Every row comes from one small tree of marks. The marks that hang from a mark follow it in brackets, in the order of their numbers. Every link used is in the known rows. Which tree was each row made from?
Known rows:
Q_266(Q_132 Q_561 Q_589 Q_626): [-1.361 -0.638 -6.048 -0.443 -0.441 -3.528  1.848  2.023 -2.607  1.057
 -1.284  0.894  1.035 -1.441 -3.827 -0.608  4.447  7.300 -2.133]
Q_561(Q_266): [-1.915  0.273 -2.680 -0.665  1.219 -2.971  0.589 -3.035 -1.022 -1.050
  0.238  1.518 -1.182 -0.351  4.141 -5.274 -3.698 -4.889 -0.455]
Q_662(Q_589(Q_266(Q_132(Q_56) Q_561))): [-2.684  2.094  0.993  0.853  2.603 -1.776 -1.287 -3.910  2.029 -0.635
 -1.542  1.311 -2.613  0.379 -0.305 -5.035 -2.550 -1.510 -0.762]
Q_266(Q_132(Q_56) Q_626): [ 0.034 -0.752 -1.728  0.983  1.962 -2.256  0.883  2.386  1.327 -0.255
 -0.652  1.976 -1.451  0.851  1.918 -0.563  2.902 -0.544 -0.442]
Q_589(Q_266(Q_132 Q_561 Q_626) Q_662): [-3.439  0.706  2.050  0.736  0.672 -0.545  0.226 -2.890 -0.176 -1.063
 -1.609  1.561 -0.697  1.112 -2.975  1.106  0.216  2.308 -1.246]
Q_561(Q_266(Q_132 Q_626)): [-0.473 -0.993 -2.394 -0.099  0.827 -3.079  1.967  0.917 -0.985 -0.071
 -0.351  2.443 -0.175 -0.141  3.476 -4.379  1.170  0.239 -1.025]
Q_626(Q_266(Q_132 Q_561 Q_589)): [-2.661 -0.859 -2.257 -1.179 -1.219 -2.460  1.657 -0.057 -1.866  0.622
 -0.652  0.094 -0.913 -0.107 -0.335 -1.789  0.729  4.235 -2.230]
Q_589(Q_662): [-4.751  0.741 -3.126  0.181  2.628 -1.314 -0.436 -5.619  0.852 -0.730
 -0.245  1.313 -1.101  1.178  0.642  0.427 -3.952 -4.274 -0.450]
Q_626(Q_266(Q_132(Q_56) Q_561 Q_589(Q_662))): [-3.466  0.815 -1.365  0.077 -0.273 -1.679  1.306 -0.134 -3.064  0.184
 -1.118  1.042 -2.011  1.176  0.513 -0.428  2.146  2.366 -1.549]
Q_132(Q_56): [-1.425  0.760 -2.041  0.369  2.389 -2.086 -0.826 -1.734  0.960 -1.516
 -0.101  0.952 -2.643  0.537  2.895 -1.643 -2.489 -6.603  0.323]
Q_589(Q_266 Q_662): [-4.850  1.656  2.876 -0.168  2.112 -0.208 -0.824 -6.094  2.799 -1.915
 -0.688  1.118 -1.966  1.711  0.424  0.262 -5.625 -5.423 -0.274]
Q_56(Q_132): [-1.207  0.089 -0.529 -0.080  3.378 -2.687 -0.255 -2.185  2.935 -0.258
 -0.311  0.371 -0.915  0.012  0.445 -1.705 -1.220 -3.709 -0.507]
Q_626(Q_266(Q_132(Q_56) Q_561 Q_589)): [-1.746 -0.004 -1.399 -0.515 -1.072 -2.402  1.355  1.276 -2.604  0.026
 -0.833  0.429 -2.111  0.295  1.044 -1.818  1.885  2.369 -1.572]
Q_561(Q_266(Q_589 Q_626)): [-1.185 -0.389 -3.023 -1.151  0.495 -3.987  2.189  1.317 -1.053 -0.861
 -0.156  1.480  0.916 -1.685  3.120 -4.691  1.320  0.047 -1.001]
Q_662(Q_589(Q_266(Q_132 Q_561))): [-3.631  1.380  0.086  0.167  2.219 -1.805 -1.037 -5.258  2.371 -0.105
 -1.426  1.068 -1.570 -0.015 -1.575 -4.964 -3.702  0.200 -1.324]
Q_589(Q_266(Q_561) Q_662): [-4.957  1.868  1.500  0.074  0.920 -0.444 -1.108 -6.801 -0.331 -2.159
 -1.085  0.708 -1.598  0.843 -2.247  0.227 -4.701 -2.870 -0.655]
Q_392(Q_56(Q_132)): [-2.149  2.014  0.377  1.054  2.866 -3.556 -0.445 -2.196  2.789 -1.191
 -0.212 -0.014 -2.081  0.252  5.496 -2.765 -1.204 -3.607 -0.898]
Q_589(Q_266(Q_132(Q_56) Q_561 Q_626) Q_662): [-2.449  1.472  3.057  1.351  0.993 -0.564 -0.007 -1.125 -0.435 -1.575
 -1.776  1.890 -1.852  1.500 -1.868  1.079  1.535  0.542 -0.637]

Which tree is each row?
[-2.542  1.715  2.177  0.528  3.571 -1.605 -1.048 -3.344  4.674 -0.449
 -1.224  1.777 -2.951  1.159  2.124 -4.992 -3.143 -3.933 -0.418]
Q_662(Q_589(Q_266(Q_132(Q_56))))
[ 0.483 -0.139 -1.409  0.606  1.263 -3.017  1.761  2.265 -1.260 -0.558
 -0.501  2.823 -1.318  0.290  4.795 -4.347  2.554 -1.724 -0.405]
Q_561(Q_266(Q_132(Q_56) Q_626))
[-4.547 -0.407 -0.025 -1.207  0.755 -1.607  1.202 -1.993  1.140 -0.741
 -0.131  0.465 -0.803  0.847  2.627 -0.263 -1.920 -1.068 -1.276]
Q_626(Q_266(Q_589(Q_662)))
[-3.223  0.225 -5.831  0.142  0.126 -2.800  1.975  0.240 -3.375  1.056
 -1.584  1.552  1.157 -0.466 -4.545  1.479  4.582  7.270 -2.119]
Q_266(Q_132 Q_561 Q_589(Q_662) Q_626)
[-1.465 -0.208  1.977  0.089 -0.039 -1.441  0.314 -0.826  0.838 -1.210
 -1.307  0.898 -0.800  0.054 -2.591 -0.955 -0.041  2.440 -1.351]
Q_589(Q_266(Q_132 Q_561 Q_626))
[-0.413  0.174 -4.956  0.345 -0.081 -3.486  1.563  3.455 -3.183  0.437
 -1.467  1.163 -0.222 -1.023 -2.166 -0.537  5.814  5.177 -1.441]
Q_266(Q_132(Q_56) Q_561 Q_589 Q_626)
[-2.726  0.260  1.044  0.469  2.437 -1.951 -0.409 -2.851  3.267 -0.570
 -1.510  1.231 -0.421 -0.391 -1.445 -4.461 -0.973  2.565 -1.411]
Q_662(Q_589(Q_266(Q_132 Q_561 Q_626)))
[-1.429 -0.547  0.214  0.355 -0.185 -1.505  0.416 -0.179 -1.329 -0.822
 -0.491  0.585 -2.938  1.099  2.314 -2.086 -0.063 -0.125 -1.037]
Q_626(Q_266(Q_132(Q_56) Q_561))
[-0.769 -0.468 -3.913 -1.021  0.204 -3.998  2.911  2.438 -1.879  0.675
 -0.622  2.316  0.602 -0.892  2.238 -4.264  3.117  2.648 -1.557]
Q_561(Q_266(Q_132 Q_589 Q_626))
[ 0.188  0.400 -2.797 -0.214  0.482 -3.991  2.687  3.969 -2.443  0.132
 -0.820  2.646 -0.575 -0.481  3.660 -4.440  4.421  0.896 -0.920]
Q_561(Q_266(Q_132(Q_56) Q_589 Q_626))
[-1.379  1.131 -2.681  0.379  1.099 -3.238  2.607  2.513 -2.996  0.310
 -1.090  3.159 -0.459  0.405  3.293 -2.981  4.540  0.755 -0.874]
Q_561(Q_266(Q_132(Q_56) Q_589(Q_662) Q_626))
[-2.261  1.173 -4.787  0.892  0.554 -2.723  1.597  1.662 -3.797  0.598
 -1.791  1.850 -0.103 -0.090 -2.965  1.206  6.023  5.166 -1.386]
Q_266(Q_132(Q_56) Q_561 Q_589(Q_662) Q_626)
[-1.443  1.291 -4.609 -0.367  1.172 -3.065  1.008  1.197 -0.805  1.300
 -0.861  1.606 -1.913  0.477  0.360 -1.338  1.583 -0.735 -0.927]
Q_266(Q_132(Q_56) Q_589)
[-4.785 -0.144 -1.485 -0.879 -0.209 -1.799  0.993 -2.875 -1.938 -0.848
 -0.519 -0.005 -0.495  0.009 -0.018 -0.459 -1.175  1.597 -1.643]
Q_626(Q_266(Q_561 Q_589(Q_662)))
[-4.407  1.731 -7.516 -0.219  0.070 -2.640  1.146 -3.006 -4.485  1.654
 -1.449  1.443 -0.129  0.029 -4.579  0.468  1.313  4.474 -2.004]
Q_266(Q_132 Q_561 Q_589(Q_662))
[-2.546 -1.186 -0.824 -1.508 -0.162 -2.289  1.905  0.535  1.196  0.775
 -0.242  0.605 -1.197  0.732  2.212 -1.870 -0.128  1.727 -1.831]
Q_626(Q_266(Q_132 Q_589))
[-3.839  0.140 -5.051 -0.048  0.563 -2.773  1.086 -1.252 -2.406 -0.631
 -1.121  0.714  1.528 -1.321 -3.478  0.941  2.495  4.339 -1.521]
Q_266(Q_561 Q_589(Q_662) Q_626)
[-1.170 -0.627  3.523 -0.298  0.981 -1.262  0.558 -0.146  3.895 -1.130
 -0.900  1.314 -1.082  0.866  0.151 -0.745 -0.759 -0.179 -0.932]
Q_589(Q_266(Q_132 Q_626))
[-1.768  0.968  1.966  1.170  2.656 -1.922 -0.722 -1.445  2.847 -1.017
 -1.688  1.526 -1.562 -0.099 -0.190 -4.316  0.209  0.864 -0.830]
Q_662(Q_589(Q_266(Q_132(Q_56) Q_561 Q_626)))
[-3.854  1.665 -4.170 -0.991  1.107 -3.119  1.485 -3.074 -2.767 -0.196
 -0.338  2.011 -0.167 -0.362  2.624 -3.532 -1.609 -2.546 -0.917]
Q_561(Q_266(Q_589(Q_662)))
